Known rows, with every way that one mark hangs from another
fini(deko): [-12  22   5 -28 -19 -15   4 -48   4  -4  26 -14 -13   1   5  -6  19  12
   3  13  18  14  -2  19  14 -21   0   0 -16  33 -34]
fini(romafem(pubu(deko))): [ 19   9 -14   6 -26  19  -1 -28 -20  -7 -35  28  25  34 -13 -15 -23  11
  -4  29  -7 -38   2  -7  -9 -15 -19  14 -16   0 -45]
danad(pubu(topinuf(deri(tefir)))): [-21  21  54   6  12 -54 -24 -30  24  34 -54 -17 -14 -19  -1  -2  -9 -16
   0 -18 -22   1 -27  11  20   3 -20  -3   1  -2  15]
deko(pubu(romafem topinuf)): [-11  -5  23   6  -7  -1  18 -20 -17   5   0   3 -12 -44   0 -34   9 -40
 -18  29  16  12 -41 -17 -15   0 -15 -18  18 -20   4]
romafem(pubu(deko topinuf)): [ 28  -6  36  14  -4  -1 -34 -26 -37 -19 -59  15  14  39  10 -51 -37  10
 -13  24  23 -60 -21 -10 -22 -38 -41 -32  -6 -22 -40]
romafem(pubu(deko(fini nazas))): [ 57  -4  -2  10 -14  45 -50  -1 -36 -33 -58  24  51  51  22 -21 -25  20
 -24  25  15 -79  15 -23 -18 -32 -25 -15 -21  -5 -28]
diti(deri): [-11  -5  36  21  -5  -5 -17 -27  -7  -3 -26  15 -17  17   8  35   4 -14
  31  -2 -38  22  11  19  21  17   6  -7   0 -21  21]
zakot(tefir): [  8   6 -18  22  -5   8 -12 -12 -19 -21 -42 -10  20  30  -8   0  13   0
  -1  36   4 -18 -12  21 -21 -23 -10 -14   0 -32 -39]
nazas(deko(fini pubu)): [ 29   8  39  56 -29  27   3 -22  -1   1  13  23  -5 -20  23   8  -4   9
   3   2   2  34 -17 -32  10 -33 -21  13   1  -2  14]
deko(fini nazas pubu(topinuf)): [ 59  11  -3  31 -30  11   8  -8 -25  13   0  23   1  -6   8 -24  -8 -13
 -26  54 -18  -6 -13 -42 -38  12 -32 -11  16 -28  56]
nazas(deko(fini pubu(romafem topinuf))): [ 15   7  52  54 -19  23  -8 -32 -12  -5   3  19   0 -45  26  -5  -3 -21
 -15  11  19  15 -29 -30   5 -40 -26  -4 -11 -10  12]
romafem(pubu): [  6 -11  10   2   3  15 -35  -5  -1 -29 -49  -2  12  26  -2 -20  -6   2
   3  10  17 -26 -17   8 -10  -7  -9 -14 -13 -28 -38]
romafem(fini): [ -8  17   9   8  -9 -21  -3  -8   0  19  10  -1 -10 -26  -3  -6 -15 -23
  -4  23 -11 -16  17  28   8  -1  18 -11  -1  13  10]
fini(romafem(pubu(deko(nazas)))): [ 34   7 -31   3 -37  14  -6 -24 -25 -16 -44  29  34  39 -21  -8 -25  14
 -13  48 -19 -44   6  -8 -16  11 -29   9 -21   3 -27]
diti(deri(tefir topinuf)): [ -2  -4  36  36 -19   6 -35 -31  24   1 -10   5 -21  19  15  41  21  13
  50 -32 -16  45 -11   2  34 -11   7 -12  -3 -18 -10]
deri(tefir topinuf(pubu(deko romafem))): [  7 -10  23  -4 -20  42 -28  -9  -7  -3  37  -2  16 -29  35   2  23  21
   9 -33  35   4  -9 -42  25 -51   5 -22  -3  40 -43]
fini(deko(nazas pubu(topinuf)) romafem): [ 22  39 -27 -13 -69 -36  46 -80  -8  15  27   8 -23  -3 -34 -15   8   2
  -9  91 -30  33 -23  -1 -17  35 -40   9  -4  22   3]
nazas(deko(fini)): [ 24  10  32  49 -15  25 -23 -16   1 -11   4  16  10 -11  27  23 -10  11
   1 -13   8   4   3 -15  16 -39 -13  11 -24   7   8]
danad(pubu(topinuf)): [-14  19  25  -3  -1 -35 -12  -1  20  25 -28 -13 -10 -16   6  -8 -18 -15
  -9 -17   1 -14 -25  18   3   9 -20  10  -8  -3  23]
deri(diti tefir topinuf(pubu)): [  3 -16  37  34  -4  32  20  10  32  -8  62 -12   9 -28  17  20  36  27
  29 -30  12  49  -1  -3 -15 -27 -17 -24  -4  19 -31]
diti(deri(tefir)): [-11  17  52  38  -6 -31 -25 -40   5  17 -18  12 -25  10  16  19  12 -13
  33 -12 -28  29   1  15  28  -8   2 -15  -3 -21  -3]
romafem(fini(deko(nazas pubu(topinuf)))): [ 11  37  11  -5 -48 -50  15 -57  -9  18  23  -9 -28 -28 -11 -26  -3 -19
 -15  80 -14   9  -3  28  -4  17 -13 -26   2  30  15]
pubu(deko romafem): [ -4  -9   7 -17   3  37 -16  -2 -41 -21 -16  15  45 -10  29  -9  -3 -10
 -36  -2  36 -59  21 -14  15 -42   1  -9 -19  35 -33]
deri(topinuf(pubu)): [ 13 -30  -3 -13 -18  49  -5   9   5 -17  37  -6  -2 -16   7  24  13  27
  28 -18   2  31  -9 -29   7   7  10  -7  11  17   9]
nazas(deko(fini(romafem))): [ 23  21  15  52 -27  24  -7 -29   2  -1   8  26  10 -12  12  29 -14   9
   3   1 -10   8   6 -15  15 -30 -15  29 -30  10   6]
romafem(fini pubu(deko(nazas) topinuf)): [ 42  12  27  18 -27 -26 -43 -28 -42 -12 -60  11  18  19  -1 -49 -51 -11
 -27  73  -2 -81   2  14 -21  -7 -38 -49 -12  -5  -8]
fini(deko romafem(pubu(topinuf))): [ -3  35  -1 -13 -35 -24   2 -84  -2  -4 -10   2 -14  17 -22 -27  -1   1
   5  54   5  -6 -25  24  -8 -17 -23   2 -32   2 -58]
deko(nazas pubu): [ 38  -4 -23   4 -39  -2  23   0 -13  -7  -6   8   3  -1 -18  -3   5   2
 -16  57 -28  25 -13 -25 -20  59 -30  -6  21  -2  39]
diti(deri(tefir topinuf(pubu(deko)))): [  9  -9  56  27 -28  16 -30 -38  -7   3   7  18 -16  11  29  34  13  20
  48 -26 -21  36   4 -19  34 -21  -1 -23   9   9  -6]

Rows
[-12   7  11 -39 -20   3 -10 -24 -31 -13  35 -11   7 -68  14   0  19 -39
 -20  47  -4  -9  27  17  15  18  22 -32 -15  52  16] -> topinuf(pubu(romafem(fini(deko(nazas)))))
[  0 -10  20  46   1  27  15  12  48  -9  37 -17  16  -4   7  21  32  31
  22 -36  26  36  -7   8 -14 -36 -22 -11 -16   4 -47] -> deri(diti tefir topinuf)
[-14 -11  84  23  29  -6  21 -35  -9   4   7  -5  -1 -41  -2  19  26  -5
  19   4 -56  43  22  -2  -2  -2 -12 -41  14  22   3] -> topinuf(deri(diti tefir) pubu)
[ -6  15  -2 -26 -19   1 -34  11  -7  -1 -42  -2  47 -28  22  10 -17 -24
 -48   8   8 -70  27  24  27   9  -2   7 -32  56  14] -> danad(pubu(deko(nazas) romafem(fini)))
[  1  18  34  -4 -10 -27 -11  -7  -4  26 -33   5   9   3  21 -18 -36   4
 -20 -16   9 -42 -10   1   7 -18 -35   8  -4  20   8] -> danad(pubu(deko topinuf))
[ 12  38 -47 -28 -57 -20  21 -61  -1  -2  19   1   3  11 -28  13  12  13
  -7  66 -27   9  13  16   1  31 -16  19 -32  43 -10] -> fini(deko(nazas) romafem)
[  4  35  -7 -17 -38 -37  -7 -41  -3   4  20 -13  -8 -18  -5  -3   1 -11
 -14  60 -12 -11  23  40  10  13   7 -18 -21  45   5] -> romafem(fini(deko(nazas)))
[ 23 -16  56  11   8  -3 -39 -46 -40 -22 -89  12  15  37  -3 -35 -32  10
  -5  28  -7 -54 -17 -15  -9 -28 -38 -42   3 -19 -32] -> romafem(pubu(deko topinuf(deri)))
[-23  13   8 -34 -25   3  16 -51  -2  -7  28  -9  -9 -31   7 -15  35 -10
 -10  27  32  28 -17   6  16 -18   4   0  -6  33 -41] -> fini(deko(pubu(romafem)))
[ 41   1  -3  14 -37 -27  23 -15 -18   4 -10   8 -12  -7 -20 -25  -8  -7
 -20  70 -28  19 -32 -23 -35  53 -50 -21  24 -20  51] -> deko(nazas pubu(topinuf))
[ -2   4  -7 -32 -15  13 -33  18  -8 -14 -49  -1  54 -12  24  13  -9  -9
 -46  -7  14 -61  18   5  22   9 -12  15 -32  47   7] -> danad(pubu(deko(nazas) romafem))
[ 38  12 -14  13 -35  -3  -6 -37 -30  -9 -47  27  22  37 -21 -24 -35   6
 -17  60 -19 -50  -8  -8 -28   7 -45  -4 -17  -9 -18] -> fini(romafem(pubu(deko(nazas) topinuf)))
[-40  21  27 -11   5 -29 -28  -4  16  22 -31 -20   5 -59  13  -8 -14 -57
 -31  -4  17 -39 -12  42  18   3   5  -3 -24  11  18] -> danad(pubu(romafem(fini) topinuf))
[ 17 -15  46  34 -11  41  21   7  10  -7  60   0  22 -15  28  12  21  42
  18 -30  18  26   9 -18 -12 -49 -28 -25  -2  38 -43] -> deri(diti tefir topinuf(pubu(deko)))
[ 63  24  -7  25 -33   8   0 -26 -54  16 -12  43  27  26  13 -21 -43   5
 -36  46 -18 -71  20 -39 -31 -26 -45  -4 -12  10  27] -> pubu(deko(fini(romafem) nazas) topinuf)
[ 19  36 -43 -21 -71 -19  46 -67  -3   7  30  10 -11  -1 -33   3  19  10
  -7  81 -30  38  -7  -1  -5  38 -25  23  -9  36  -6] -> fini(deko(nazas pubu) romafem)
[ 14   6  30  11  10  36 -28 -15 -55   1 -14  26  36 -18  49 -33 -22 -28
 -46   0  44 -88  14 -31  -7 -81  -9 -22 -20   8 -16] -> pubu(deko(fini) romafem topinuf)
[ 24  -5  27   6 -28  26 -17 -13  -1   8  43   1   1  -9  28  -1  12  40
  21 -31  20  16  -9 -47  19 -47  -6 -19  11  36 -34] -> deri(tefir topinuf(pubu(deko)))
[-17 -25  36   8 -18  38 -32 -23  -5 -17   2   5 -11 -25  15  53  15 -21
  39  -6 -28  28  13  14  35  18  32 -22  -3   4  25] -> diti(deri(topinuf(pubu(romafem(fini)))))
[  6 -15  47  12  18 -10 -42 -43 -14 -24 -85  -5   0  19 -17 -25 -16 -10
   7  27 -13 -23 -32   3 -13  -1 -26 -40   1 -44 -18] -> romafem(pubu(topinuf(deri)))
[-14 -20  35  24   6  48  10  14  26 -22  56 -18  23 -50  23  23  46   5
  13 -32  30  34   2   1  -7 -32  -6 -28 -18  24 -40] -> deri(diti tefir topinuf(pubu(romafem)))
[ 28  19  21  59 -42  27  20 -36   0   9  18  36  -4 -20   7  16  -7   5
   5  14 -13  37 -13 -31   7 -23 -23  32  -6   2  12] -> nazas(deko(fini(romafem) pubu))
[-43   0  40 -18  22 -19 -32 -18  11   5 -68 -20  11 -41   1  12  -1 -39
 -19 -14  -8 -22 -19  18  24  12  -3  -2 -15   4  18] -> danad(pubu(romafem topinuf(deri)))
[ -8  29 -16 -21 -35  -3   1 -72   4 -10  -5   2  -2  22 -20 -13   8   9
   8  43   6  -2 -11  25   4 -13  -8  17 -35  17 -69] -> fini(deko romafem(pubu))
[-36  27  28 -14  -4 -30 -19 -51 -16   4   9 -18 -10 -60  10 -30   2 -58
 -30  41  29 -34  -7  40   9 -26   9 -37 -27  20 -14] -> pubu(romafem(fini(deko)) topinuf)
[ -1  -9  50  28 -19   9 -31 -34  10   4  11   7 -29   0  20  39  24   9
  56 -27 -26  55  -6  -9  34  -3   9 -21   7  -7   4] -> diti(deri(tefir topinuf(pubu)))
[ -9   5  73  43  29 -42   9 -45   0  13 -28  -8 -11 -16 -13 -10   2 -13
   4  14 -32  15 -12   8 -20 -13 -37 -41   4 -18   0] -> pubu(topinuf(deri(diti tefir)))
